What can hang from each mark
Z550: Z162 Z190 Z402 Z869
Z896: Z550
Z162: Z550
Z190: Z230 Z766
Z495: Z402 Z896
Z766: Z190 Z869
Z757: Z992
Z992: Z402 Z896
Z230: Z190 Z869
Z402: Z550

Every row comes from one small tree of marks. The marks that hang from a mark follow it in brackets, in the order of their numbers. Every link used is in the known rows. Which tree was each row made from?
Known rows
Z162{Z550{Z190{Z230 Z766} Z869}}: 8, -23, -32, 23, 3, -14, 0, -13, 21, -27, -7, -6, -33, -28, 6, -3, -1, 24, 11, -7, 3, -30, -11, -28
Z162{Z550{Z190{Z230{Z869}}}}: 30, -18, -26, 11, -7, -13, 16, -9, 7, -32, -5, 3, -13, -18, -2, -8, 3, 22, 5, 4, 8, -26, -6, -18
Z896{Z550}: 0, -7, 1, -3, 7, 3, 3, 3, -3, -2, -6, 3, -7, -4, -2, 10, 3, 0, -4, 0, -9, 5, -9, -6
Z402{Z550{Z190{Z766}}}: -1, -10, -12, 9, 12, -3, -3, -11, -4, -19, -13, 4, -12, -8, 0, 5, 7, 17, 2, -8, -2, -15, -4, -9
Z550{Z162 Z190{Z230{Z869}} Z402}: 21, -9, -24, 4, -9, -15, 8, -17, 11, -23, -7, -11, -15, -23, 3, -22, 1, -5, 14, -5, 5, -17, -13, -26
Z495{Z402{Z550{Z162 Z190 Z869}} Z896}: -28, -7, 9, -17, 9, -14, -19, 4, 27, -27, 7, -8, -13, -20, -26, -32, 3, -18, -6, -13, 0, -23, -13, 12
Z766{Z190{Z230} Z869}: 34, -4, -39, 9, -14, 2, 13, -29, 1, -14, -40, -8, -2, -9, 16, -7, -2, 25, 17, 3, 5, -12, 0, -13
Z550{Z162 Z190 Z402 Z869}: -13, -6, -9, 5, 11, -6, -21, -9, 29, -9, 3, -21, -21, -28, -14, -27, -5, -20, 5, -4, -4, -9, -14, -14
Z162{Z550{Z869}}: 0, -9, -13, 4, 9, 1, -14, 8, 20, -2, 2, -6, -19, -14, -9, -5, -3, 3, -2, 4, -2, -10, -4, -7
Z550{Z190{Z766}}: 3, -13, -10, 15, 8, -9, -2, -13, -1, -15, -2, -1, -13, -7, 3, 5, 5, 12, 2, -13, 5, -9, -5, -9
Z757{Z992{Z896{Z550{Z190 Z402 Z869}}}}: -43, -18, 6, 1, 13, -9, -17, -16, -4, -17, -7, -14, -7, -3, -16, -9, -14, -3, 3, 4, 6, -8, -23, -13
Z495{Z402{Z550}}: -10, 3, 6, -13, 0, -1, 0, 2, 0, -2, 3, 6, -2, -4, -7, -8, 3, -2, -2, -5, 0, -17, -10, 9
Z550{Z162 Z190{Z230 Z766} Z402 Z869}: -1, -15, -30, 17, 1, -16, -7, -21, 26, -17, -9, -20, -35, -33, 9, -17, -2, -5, 20, -16, 0, -20, -18, -34
Z766{Z869}: 16, 2, -13, 3, -1, 13, -8, -9, 1, 1, -21, -6, -5, 0, 2, -3, -1, 8, 6, -3, 5, -3, 0, -2
Z495{Z896}: -15, 0, 8, -9, 4, -10, 0, 5, 7, -4, 6, 0, 2, 4, -5, -4, -1, -5, -6, -8, 5, 4, 2, 11
Z402{Z550{Z162 Z190 Z869}}: -6, -7, -5, -3, 9, 3, -21, -2, 17, -24, -14, -9, -13, -21, -17, -19, 5, -4, 3, 5, -13, -18, -3, -8
Z230{Z190 Z869}: 41, -8, -17, -2, 0, -5, -4, -5, -20, -19, 4, 9, -10, 7, 9, -5, 20, 20, 4, 0, 7, 14, 7, -5
Z757{Z992{Z402}}: -33, -1, 6, -4, 1, -9, 5, -2, -18, -3, -7, -5, 25, 18, -6, 9, -18, -2, -2, -2, 19, -2, -7, -2
Z495{Z402 Z896{Z550{Z162 Z869}}}: -20, -13, 7, -21, 7, -11, -15, 13, 21, -9, 8, -8, -23, -14, -19, -18, 4, -29, -7, -17, -2, -3, -19, 7
Z757{Z992{Z402{Z550{Z869}} Z896}}: -53, -3, 6, -14, 6, -5, -12, 0, -25, -16, -21, -6, 20, 22, -13, -1, -17, -3, 3, 11, 16, -10, -4, 1
Z495{Z402{Z550{Z162 Z190{Z230 Z766}}} Z896}: -7, -12, -9, -8, -6, -27, 11, -5, 15, -29, -3, -2, -17, -21, -3, -13, 7, -5, 10, -27, 8, -34, -14, -1
Z550{Z162 Z190{Z230} Z402 Z869}: -7, -7, -16, 8, -4, -12, -5, -17, 31, -19, -3, -21, -22, -36, -1, -28, -8, -10, 16, -2, -5, -20, -17, -26
Z162{Z550{Z190{Z230 Z766{Z869}} Z402}}: 23, -15, -44, 25, 2, -8, 7, -24, 23, -7, -19, -16, -33, -33, 8, -1, -10, 20, 19, -17, 13, -30, -19, -29
Z230{Z190{Z766} Z869}: 47, -16, -32, 6, 5, -8, -7, -10, -26, -17, 0, 9, -24, 9, 19, 7, 25, 26, 8, -13, 12, 14, 5, -13
Z495{Z402}: -7, 0, 7, -6, -4, -6, 1, 0, 4, 1, 15, 1, -3, -3, -4, -8, 0, -8, -3, -10, 8, -10, -11, 9

Write each row's tree
6, -10, -6, -18, -10, -22, 10, -4, 9, -42, -3, 2, -9, -14, -9, -27, 11, -3, 3, -14, 10, -30, -11, 1 => Z495{Z402{Z550{Z162 Z190{Z230{Z869}}}} Z896}
-6, -14, -22, 13, 15, -10, -24, -14, 23, -9, -3, -21, -34, -26, -5, -16, 1, -14, 10, -18, 0, -10, -15, -23 => Z550{Z162 Z190{Z766} Z402 Z869}
-32, -22, -10, 9, 28, -17, -18, -13, 19, -15, 3, -10, -34, -18, -5, -6, -2, -1, -5, -21, -2, 1, -24, -17 => Z495{Z896{Z550{Z190{Z766} Z402 Z869}}}
27, -18, -37, 12, -5, -18, 6, -22, 5, -23, -11, -11, -30, -20, 13, -11, 7, 0, 20, -19, 10, -16, -14, -33 => Z550{Z162 Z190{Z230{Z869} Z766} Z402}
9, -26, -29, 9, 2, -20, 14, -24, -18, -28, -16, 0, -28, -9, 12, 2, 6, 9, 15, -8, 9, -10, -21, -31 => Z992{Z896{Z550{Z190{Z230{Z869} Z766} Z402}}}
-9, -1, -12, -3, 7, -1, -22, -1, 24, 8, 0, -20, -22, -19, -6, -20, -5, -26, 7, -5, -4, 0, -10, -14 => Z550{Z162 Z402 Z869}
-41, -6, 5, -6, -9, -19, 23, -12, -26, -33, -24, -2, 31, 9, -8, 1, -20, 10, 11, 11, 20, -28, -10, -6 => Z757{Z992{Z402{Z550{Z190{Z230}}} Z896}}
46, -9, -32, 11, 4, 4, -10, -14, -13, -6, -17, -4, -24, 0, 18, 8, 14, 27, 15, -17, 11, 9, 3, -10 => Z230{Z190{Z766{Z869}}}
-45, -9, 5, -13, 7, -10, -14, 0, -14, -29, -23, -15, 16, 6, -28, -12, -14, -16, 5, 8, 14, -20, -8, -2 => Z757{Z992{Z402{Z550{Z162 Z190 Z869}} Z896}}
-25, 2, 2, -17, 1, -3, 0, 9, -14, -5, -22, -7, 22, 11, -16, 6, -13, -14, 3, 1, 10, -8, -5, -4 => Z757{Z992{Z402{Z550{Z162}}}}
-8, -13, -22, 17, 3, -14, 0, -14, 36, -15, 5, -14, -25, -39, -4, -20, -14, 8, 8, 2, -2, -28, -19, -26 => Z162{Z550{Z190{Z230} Z402 Z869}}
4, -3, -1, -5, 4, 1, -4, 2, 9, -18, -13, -5, -2, -17, -17, -9, 6, -6, 3, 4, -9, -16, -2, -1 => Z402{Z550{Z162 Z190}}
21, -17, -23, 1, -3, -11, 10, -14, 8, -25, -14, -8, -23, -27, 0, -12, 4, -5, 11, -4, -5, -11, -22, -32 => Z896{Z550{Z162 Z190{Z230{Z869}} Z402}}
-31, 3, 4, -16, 6, -5, 8, 9, -23, -6, -13, 0, 17, 12, -12, 4, -9, -12, 1, 9, 9, -2, -1, 9 => Z992{Z402{Z550} Z896}
3, -11, -18, 11, 10, -13, -7, -10, 15, -1, 0, -17, -25, -21, -5, -5, 0, -17, 10, -20, 4, -8, -13, -16 => Z550{Z162 Z190{Z766} Z402}
-6, -8, -2, -14, 5, -4, 1, 9, 0, 11, -7, -14, -15, -10, -15, 0, -3, -36, 9, -1, -3, 6, -15, -5 => Z992{Z896{Z550{Z162 Z402}}}
-32, -12, 10, -15, 11, -11, -12, 4, 15, -12, 13, 0, -18, -7, -11, -14, 1, -11, -13, -15, 1, -2, -20, 8 => Z495{Z402 Z896{Z550{Z869}}}
6, -16, -27, 9, -1, -6, -7, -13, 13, -33, -25, -7, -28, -27, 7, -10, 8, 11, 18, -7, -8, -29, -7, -28 => Z402{Z550{Z162 Z190{Z230 Z766} Z869}}
-13, -12, -1, -12, 8, -21, -5, 3, 13, -19, 2, -3, -16, -13, -16, -11, 9, -14, -1, -28, 9, -22, -12, 11 => Z495{Z402{Z550{Z162 Z190{Z766}}} Z896}
-11, -14, -15, 12, 16, -1, -21, -14, 5, -26, -13, 0, -23, -12, 0, -6, 6, 20, 2, -6, -6, -16, -6, -15 => Z402{Z550{Z190{Z766} Z869}}
-24, -4, 4, -10, 15, -10, 0, 3, 12, 7, 5, -5, -11, -8, -8, 0, -7, -15, -8, -10, -3, 12, -17, -1 => Z495{Z896{Z550{Z402}}}
12, -19, -26, 5, 12, 0, -9, -13, 1, -4, -29, -21, -31, -17, -10, 2, 1, -17, 17, -17, 7, -6, -19, -16 => Z992{Z896{Z550{Z162 Z190{Z766{Z869}} Z402}}}
9, -15, -27, 17, 19, 4, -8, -24, 6, -5, -24, -11, -31, -19, 2, 6, -2, 9, 6, -18, 2, -5, -24, -24 => Z896{Z550{Z190{Z766{Z869}} Z402}}
-32, -6, 0, -11, 11, -7, -10, 4, -3, -26, -16, -14, 3, -7, -27, -16, -7, -21, 3, 10, 4, -13, -5, 1 => Z992{Z402{Z550{Z162 Z190 Z869}} Z896}
-40, -3, 10, -10, -2, -14, 8, 2, -31, -4, -8, -6, 29, 28, -11, 8, -19, -11, 3, 3, 27, -2, -4, 6 => Z757{Z992{Z402 Z896}}
25, -10, -38, 17, -5, -5, 1, -27, 18, -9, -27, -22, -29, -29, 9, -9, -4, 1, 26, -21, 8, -21, -16, -29 => Z550{Z162 Z190{Z230 Z766{Z869}} Z402}
5, -16, -22, 3, 19, -7, -11, -11, 19, -6, -23, -20, -34, -22, -11, -2, 1, -14, 5, -30, 6, -2, -20, -13 => Z495{Z896{Z550{Z162 Z190{Z766{Z869}} Z402}}}
-38, -20, -1, 4, -1, -15, 0, -22, -2, -27, -14, -13, -8, -11, -2, -10, -17, 6, 13, 7, 5, -19, -27, -25 => Z757{Z992{Z896{Z550{Z190{Z230} Z402 Z869}}}}
-10, -14, 0, -7, 9, -10, 1, 1, 4, -6, -4, -16, -13, -20, -22, -7, -3, -31, 7, 0, -3, -2, -18, -6 => Z992{Z896{Z550{Z162 Z190 Z402}}}
